What can hang from each mark:
G: D P
A: D K P
P: A E G K
K: A D E P
S: A D
D: E G P S
E: K P

Known rows, with every way that one mark hangs from another:
(A P): [3.04,-0.19,-0.22,-0.88,0.73,-2.51,0.05,0.28,1.90,5.52,-0.88,-2.77,-0.09,-1.10,0.34,1.34,1.24,-0.46,0.39,-0.55,-1.27,-1.26,-2.01,0.76,-1.15,1.24,1.35,2.94]
(P (E (K (A D))) G): [4.01,-2.18,-0.37,1.55,-2.02,-2.44,0.98,-1.67,-1.08,3.06,0.25,-2.57,1.84,-2.04,1.47,0.83,3.36,0.74,0.47,0.77,0.18,-2.29,2.77,1.83,-2.55,0.09,1.36,2.68]
(G (P E)): [3.11,-1.26,-1.39,-0.56,-0.96,-1.98,1.45,-1.32,1.34,4.47,-0.67,-1.66,0.40,-1.61,0.06,2.20,1.66,0.94,1.75,1.46,0.38,-1.81,-1.00,1.60,-2.06,-0.38,0.53,2.45]
(G D (P E K)): [3.57,-2.11,-2.36,0.77,-0.46,-2.32,2.69,-1.64,1.79,3.11,-0.73,-1.38,0.63,-0.46,0.21,1.66,0.99,0.38,0.52,2.07,0.28,-1.45,0.24,1.41,-2.52,-1.52,1.13,1.19]
(A (P (G (D E)))): [3.05,-0.62,-0.46,0.62,0.15,-2.22,0.83,0.78,1.45,5.75,-0.42,-2.75,0.08,-0.83,0.47,2.15,1.05,0.21,0.02,-0.89,-0.83,-1.41,0.01,2.20,-1.67,0.09,0.86,2.34]
(G P): [2.77,-1.25,-1.24,-0.74,-0.11,-1.53,1.26,-1.11,2.33,4.50,-0.14,-2.11,-0.34,-0.72,-0.23,2.41,1.31,0.00,1.46,0.90,-0.11,-1.53,-1.76,1.40,-1.55,-1.39,0.65,2.25]
(P (K A)): [4.62,-0.59,-0.28,0.44,0.24,-1.18,1.42,0.52,1.25,2.56,-0.25,-2.86,0.68,-1.30,1.25,0.71,0.56,-0.19,-0.04,1.17,0.32,-1.18,-0.99,1.47,-2.46,-0.12,1.41,2.08]
(E (P A (G D) K)): [4.23,-1.88,-2.19,1.89,-0.47,-2.70,2.00,0.76,0.38,2.78,-0.24,-1.89,2.43,0.07,0.60,0.41,3.54,0.05,-0.69,2.61,1.22,-0.39,1.90,2.39,-1.47,-0.39,0.94,1.65]
(D E G (P A)): [1.91,1.28,0.51,0.04,-1.05,0.25,0.94,4.17,1.44,3.15,1.18,-2.72,-1.02,-2.48,0.18,3.33,1.11,1.46,0.02,2.10,0.88,-3.33,-0.07,3.68,-0.82,3.27,-1.04,1.88]
(S (A K)): [4.27,0.07,-0.55,0.19,0.43,-1.35,0.98,-1.09,-0.18,3.41,-0.85,-2.10,-0.87,-0.81,0.62,0.72,0.92,-0.38,-0.19,0.52,0.47,-1.01,-0.31,0.08,-0.53,1.96,1.25,2.17]
(G (D E) (P A K)): [3.60,-1.57,-2.20,1.26,-0.30,-0.79,2.95,0.13,1.72,1.77,-0.01,-1.88,-0.38,0.52,-0.62,2.40,0.39,0.42,-0.33,2.73,1.05,-1.15,0.39,2.20,-2.32,-0.25,0.43,0.98]
(P A E K): [5.17,-0.89,-1.71,1.52,-1.07,-2.26,1.94,-0.54,-0.40,1.69,-0.68,-1.68,1.94,-1.25,1.73,0.12,2.35,1.25,-0.30,3.25,1.04,-1.41,0.43,1.79,-2.40,2.73,1.65,2.68]
(P E G K): [5.01,-1.25,-1.65,2.02,-1.42,-3.02,1.79,-1.67,-0.46,3.51,-0.35,-1.75,2.62,-1.81,2.21,0.88,2.91,1.15,-0.13,1.41,0.30,-1.91,0.63,2.03,-2.43,-0.26,1.31,2.67]
(D (E K)): [2.55,-0.97,-0.14,0.45,-0.16,-1.31,0.57,0.57,1.39,2.64,0.01,-2.88,-0.77,-0.21,0.77,2.45,0.64,0.30,-0.32,0.69,-0.94,-2.54,-0.65,1.08,-1.30,0.85,0.47,2.19]
(A (D S) (P G)): [3.63,-0.30,0.29,-0.24,-0.92,-2.49,0.00,-1.01,1.49,6.04,1.16,-2.40,0.03,-2.00,-0.23,2.21,3.21,-1.05,-0.11,-1.01,-1.45,-1.82,-0.28,0.97,-0.87,-0.44,1.45,2.89]
(D P): [2.81,0.16,0.10,-0.83,0.41,-1.39,0.19,1.56,1.38,4.63,0.46,-2.67,-0.65,-2.03,0.43,2.25,0.53,0.19,0.62,1.20,0.09,-2.39,-1.84,1.65,-1.06,0.49,0.06,2.52]
(D G (P K) S): [2.92,1.39,0.80,-0.77,-0.74,-0.68,1.63,2.40,3.13,2.87,1.73,-2.49,-0.64,-2.95,-0.16,3.42,2.05,-0.22,-0.43,1.39,0.23,-3.92,-1.54,2.43,-0.75,-0.31,-0.43,1.40]
(A (D E) P): [2.29,-0.26,0.01,-0.12,-0.07,-1.90,-1.08,0.51,1.18,5.62,0.31,-2.55,-1.38,-1.12,-0.13,2.22,0.60,-0.63,-0.73,-0.75,-2.20,-1.21,-0.86,0.03,-0.58,2.16,1.05,2.45]
(D E): [2.80,-0.11,0.09,0.20,-0.14,-0.83,0.32,1.45,1.67,4.26,0.01,-2.46,-0.92,-0.99,1.23,2.58,-0.24,0.75,0.30,0.67,-0.76,-1.95,-1.63,1.73,-1.29,1.00,0.58,2.32]
(A (K (E (P (G D))))): [2.37,-1.70,-1.17,0.67,-0.25,-2.44,1.10,0.54,-0.04,5.07,0.17,-1.83,-0.41,-1.23,1.25,0.51,2.06,-0.69,-0.38,-1.62,-0.01,-0.77,1.32,0.98,-0.97,0.80,0.89,1.47]
(P A (K D)): [5.05,-0.88,-0.60,1.64,0.94,-1.55,2.24,0.72,0.68,0.45,0.70,-2.20,1.68,0.10,1.73,-0.05,1.35,0.42,-1.18,2.89,-0.14,-0.21,-0.47,1.82,-2.45,0.95,2.25,1.60]
(K D P): [2.92,-0.84,0.65,-0.36,2.28,-1.62,1.43,2.46,0.55,2.88,1.59,-3.06,0.05,-1.49,1.46,0.54,0.03,-0.01,0.17,0.32,-0.59,-0.94,-1.94,2.08,-3.17,0.11,1.98,1.32]
(K A (D G S) (E P)): [2.19,0.87,2.61,-1.58,0.48,0.50,2.12,6.06,1.86,2.68,1.28,-3.16,-0.25,-3.43,0.38,2.01,1.38,0.90,0.44,-0.78,0.08,-1.59,-0.56,3.65,-3.10,0.08,0.10,0.24]
(S (D G)): [1.63,-0.44,-0.58,0.77,0.86,-0.83,1.41,-0.34,2.24,4.81,-0.02,-1.78,-0.54,-0.78,1.36,1.60,0.89,-0.15,0.10,0.77,-2.17,-2.06,-0.62,2.78,-0.47,0.38,1.81,1.15]
(A K (P G)): [3.64,-0.68,-0.61,0.26,-0.19,-3.33,0.24,-1.77,0.44,5.51,-0.07,-2.29,0.39,-1.48,0.57,0.65,2.88,-1.32,-0.32,-1.91,-0.76,-0.93,-0.26,0.19,-0.30,1.55,1.36,3.05]

Rows:
[3.76,-0.86,0.23,-0.16,0.37,-1.15,1.64,1.87,-0.67,4.28,0.91,-3.68,0.68,-3.13,0.99,0.79,1.44,0.22,1.33,-0.38,1.80,-1.84,-0.18,3.46,-3.83,-0.14,0.88,2.51] | (K A (P G))
[3.03,-0.53,0.44,-0.63,-0.42,-1.63,1.67,1.13,1.79,2.77,0.51,-2.25,-0.62,-1.96,-0.19,2.64,1.10,0.41,0.49,1.79,0.56,-3.54,0.19,1.88,-1.69,-0.28,0.31,1.69] | (G (D (P (E K)) S))
[2.57,-0.50,-0.31,-0.63,-0.80,-1.15,0.71,2.28,0.16,4.23,0.75,-2.17,-0.72,-1.94,-0.10,1.57,2.60,0.11,-0.09,0.56,0.33,-1.35,0.18,1.58,-1.58,2.05,0.51,1.94] | (K (E (P (A (D S)))))
[2.06,0.30,0.83,-0.66,-1.02,-2.18,-0.26,-0.71,2.79,5.08,1.72,-1.90,-1.68,-2.12,-0.23,1.73,3.10,-2.46,-1.00,-1.96,-2.22,-1.88,0.01,-0.46,1.04,2.26,1.75,1.94] | (A (D G S) K P)
[1.63,0.85,-0.12,0.72,0.54,0.48,1.35,2.52,0.60,3.58,0.80,-2.11,-1.38,-1.90,-0.28,2.87,0.32,0.90,-0.57,2.27,-0.29,-2.89,-0.07,3.93,-0.59,2.88,-0.47,1.05] | (S (D E G (P A)))
[1.55,0.20,1.16,0.16,0.56,-0.73,0.66,4.50,2.41,2.90,0.95,-2.34,0.20,-1.10,1.00,2.48,0.91,0.95,-0.43,0.90,-1.55,-1.12,-0.79,2.61,-0.87,0.49,0.28,0.46] | (K (D (E P) G))
[3.72,0.09,0.78,-0.01,1.26,-0.90,1.20,2.72,0.66,2.00,1.38,-2.62,0.41,-1.40,0.79,1.26,0.64,0.88,-0.09,2.50,0.28,-1.10,-1.14,2.46,-2.07,1.21,0.87,1.79] | (K (D (P A)))
[3.43,-0.94,-1.06,0.51,0.28,-3.08,-0.31,-1.34,1.18,4.60,0.24,-2.33,0.02,-0.57,0.22,0.78,1.81,-1.65,-1.46,-0.17,-2.16,-0.74,-0.67,-0.76,-0.80,1.03,1.97,2.29] | (A D (P K))
[3.16,0.11,0.95,-0.19,1.53,-2.07,0.09,1.02,0.94,3.43,0.57,-2.39,-0.91,-1.03,0.35,1.05,0.14,-0.85,-1.31,-1.55,-1.86,-0.19,-1.57,-0.19,-0.67,2.64,1.27,1.73] | (A (K (D E)) P)
[3.63,1.69,1.11,-1.04,-0.67,0.40,0.98,3.70,1.14,2.77,1.40,-2.65,-1.56,-2.88,-1.02,3.94,0.54,1.15,0.17,2.35,1.70,-3.30,-1.67,3.04,-1.40,2.16,-1.17,2.44] | (D E (P A) S)
[3.89,0.91,0.49,0.00,0.65,-2.03,1.39,0.55,-0.46,2.92,-0.92,-2.13,0.21,-1.95,0.23,0.47,1.82,0.38,-0.70,-0.20,-0.48,-0.81,0.50,0.58,-1.09,3.47,1.27,1.36] | (S (A (K (D G)) (P E)))
[2.99,-0.86,-0.20,0.89,1.19,-1.12,1.19,-0.33,-0.63,3.68,-0.65,-3.07,-0.31,-1.01,-0.72,1.94,0.86,-0.07,-0.68,-0.32,-1.04,-1.93,0.38,2.43,-1.84,0.66,0.37,1.68] | (S (D (E (K (A (P G))))))
[4.74,2.42,0.62,-0.73,0.23,0.37,1.58,2.93,0.06,1.96,0.44,-2.80,-1.73,-2.68,-1.84,4.13,-0.19,0.86,-1.06,2.25,1.76,-3.31,-1.85,1.71,-1.59,0.73,-1.81,1.36] | (D E (P K) (S A))
[3.90,-0.42,-0.48,0.38,-0.86,-2.48,1.02,-0.81,0.15,5.07,1.22,-2.57,-0.12,-2.29,-0.04,1.82,3.06,-1.09,-1.38,-1.77,-1.21,-1.92,0.02,0.69,-2.08,0.01,1.14,2.16] | (A (D S) (P G (K E)))
[2.19,0.64,1.67,-0.36,0.04,-0.79,0.85,3.20,2.52,2.31,1.89,-1.83,-0.87,-1.75,0.30,2.45,1.59,-0.44,-0.98,-0.25,-1.12,-1.30,-0.75,1.35,0.20,1.14,0.35,0.51] | (A (K (D (E P) G S)))
[1.31,0.08,-0.22,1.05,0.67,-0.06,1.20,0.85,1.92,4.56,0.16,-1.91,-1.30,-0.96,1.00,2.71,-0.15,0.41,-0.35,0.67,-2.16,-2.35,-0.63,3.10,-0.50,1.13,0.88,0.87] | (S (D E G))
[1.67,0.19,-0.80,0.76,1.13,-0.26,1.52,1.39,-0.37,2.50,-1.29,-2.31,-1.00,-0.24,-1.49,2.64,1.44,0.46,-1.20,1.80,-0.67,-2.20,1.20,2.21,-0.13,1.47,-0.69,0.02] | (S A (D (E K P) G))
[4.02,-0.51,-0.01,0.15,-1.85,-3.45,-0.08,-2.50,-0.19,5.48,1.09,-1.46,0.17,-2.93,0.00,1.24,3.92,-1.17,-0.61,-1.62,-0.96,-1.63,1.06,-0.27,-0.23,1.96,1.57,2.94] | (A (D S) K (P E G))
[3.30,-1.10,-0.58,1.07,-1.68,-2.78,-0.45,-1.76,-1.23,4.83,1.77,-1.39,-0.04,-2.93,0.95,1.13,2.68,-0.57,-0.50,0.10,-0.15,-1.93,1.63,0.16,0.02,1.88,0.76,2.57] | (A (D (P E G)) K)
[2.74,0.12,1.07,-0.77,-0.60,-0.74,2.59,1.40,3.23,2.53,1.36,-1.80,0.38,-2.28,0.29,3.00,2.01,1.07,1.05,1.22,-0.60,-2.27,-1.16,3.03,-2.21,-1.39,0.90,0.86] | (K (D (G (P E)) S))
[3.05,-1.01,0.44,-0.07,1.91,-2.06,1.14,0.94,0.10,2.55,1.88,-2.51,-0.61,-1.47,1.47,-0.15,0.46,-1.15,-0.58,-0.72,-0.57,-0.48,-1.26,0.56,-1.84,1.49,2.15,1.40] | (A (K D P))
[3.85,-0.48,-0.06,0.25,-1.10,-1.00,0.73,-0.14,1.56,3.37,1.34,-1.94,-0.38,-1.08,0.68,1.47,2.28,-0.23,0.12,2.09,-0.18,-1.63,-0.06,1.59,-1.12,1.38,1.95,2.63] | (P (A (D S)))
[4.34,-0.23,1.14,-0.15,1.15,-1.02,2.14,0.42,1.11,0.51,0.41,-2.94,-0.03,-0.23,0.03,1.77,1.43,0.15,-0.52,1.58,-0.44,-1.90,-0.65,1.10,-2.16,-0.89,1.30,1.20] | (E (K (D (S A))))
[3.62,-0.76,2.00,-1.16,1.67,-0.75,2.31,2.74,0.67,0.36,1.84,-3.99,-0.16,-2.07,-0.01,1.06,0.96,-0.45,0.10,0.32,0.56,-2.10,-0.92,2.22,-3.94,-0.67,1.23,1.17] | (E (K A (D S) P))
[2.18,-0.92,-0.48,-0.49,0.81,-1.80,1.20,0.83,-0.92,4.45,1.06,-2.74,-1.92,-2.55,1.32,0.24,0.66,-1.06,-0.21,-2.28,0.29,-1.61,-0.88,0.59,-2.27,2.98,1.25,1.97] | (A (K E P))
[3.67,-0.55,0.74,0.66,-1.19,-1.40,2.67,1.20,1.10,-0.04,0.86,-2.18,1.58,-1.39,1.24,1.15,3.47,1.44,-0.02,2.74,0.14,-2.63,1.20,2.97,-2.37,1.99,1.64,1.71] | (P A (E (K (D G S))))
[2.50,-0.57,-0.25,-0.80,-0.33,-0.18,2.18,0.84,3.69,3.85,0.58,-2.01,-1.96,-0.78,-1.17,4.32,-0.27,0.25,1.04,0.93,0.19,-2.30,-1.24,2.40,-1.85,-2.21,0.05,1.08] | (G (D E S) P)
[3.28,0.30,1.36,-0.76,-1.04,0.12,1.00,2.39,-0.47,4.83,2.01,-3.25,-1.37,-4.36,0.01,2.60,1.20,0.39,0.48,-1.02,1.04,-2.94,0.37,2.73,-3.04,0.07,-0.22,1.98] | (K (A (D (P G) S)) E)
[3.52,-1.30,-0.88,0.64,-0.60,-3.03,1.20,-0.93,-1.51,4.32,0.93,-2.09,0.57,-2.89,1.54,0.20,2.57,-0.26,0.30,-0.78,0.91,-1.76,0.53,1.38,-1.91,2.09,1.35,2.68] | (A (K (P E G)))
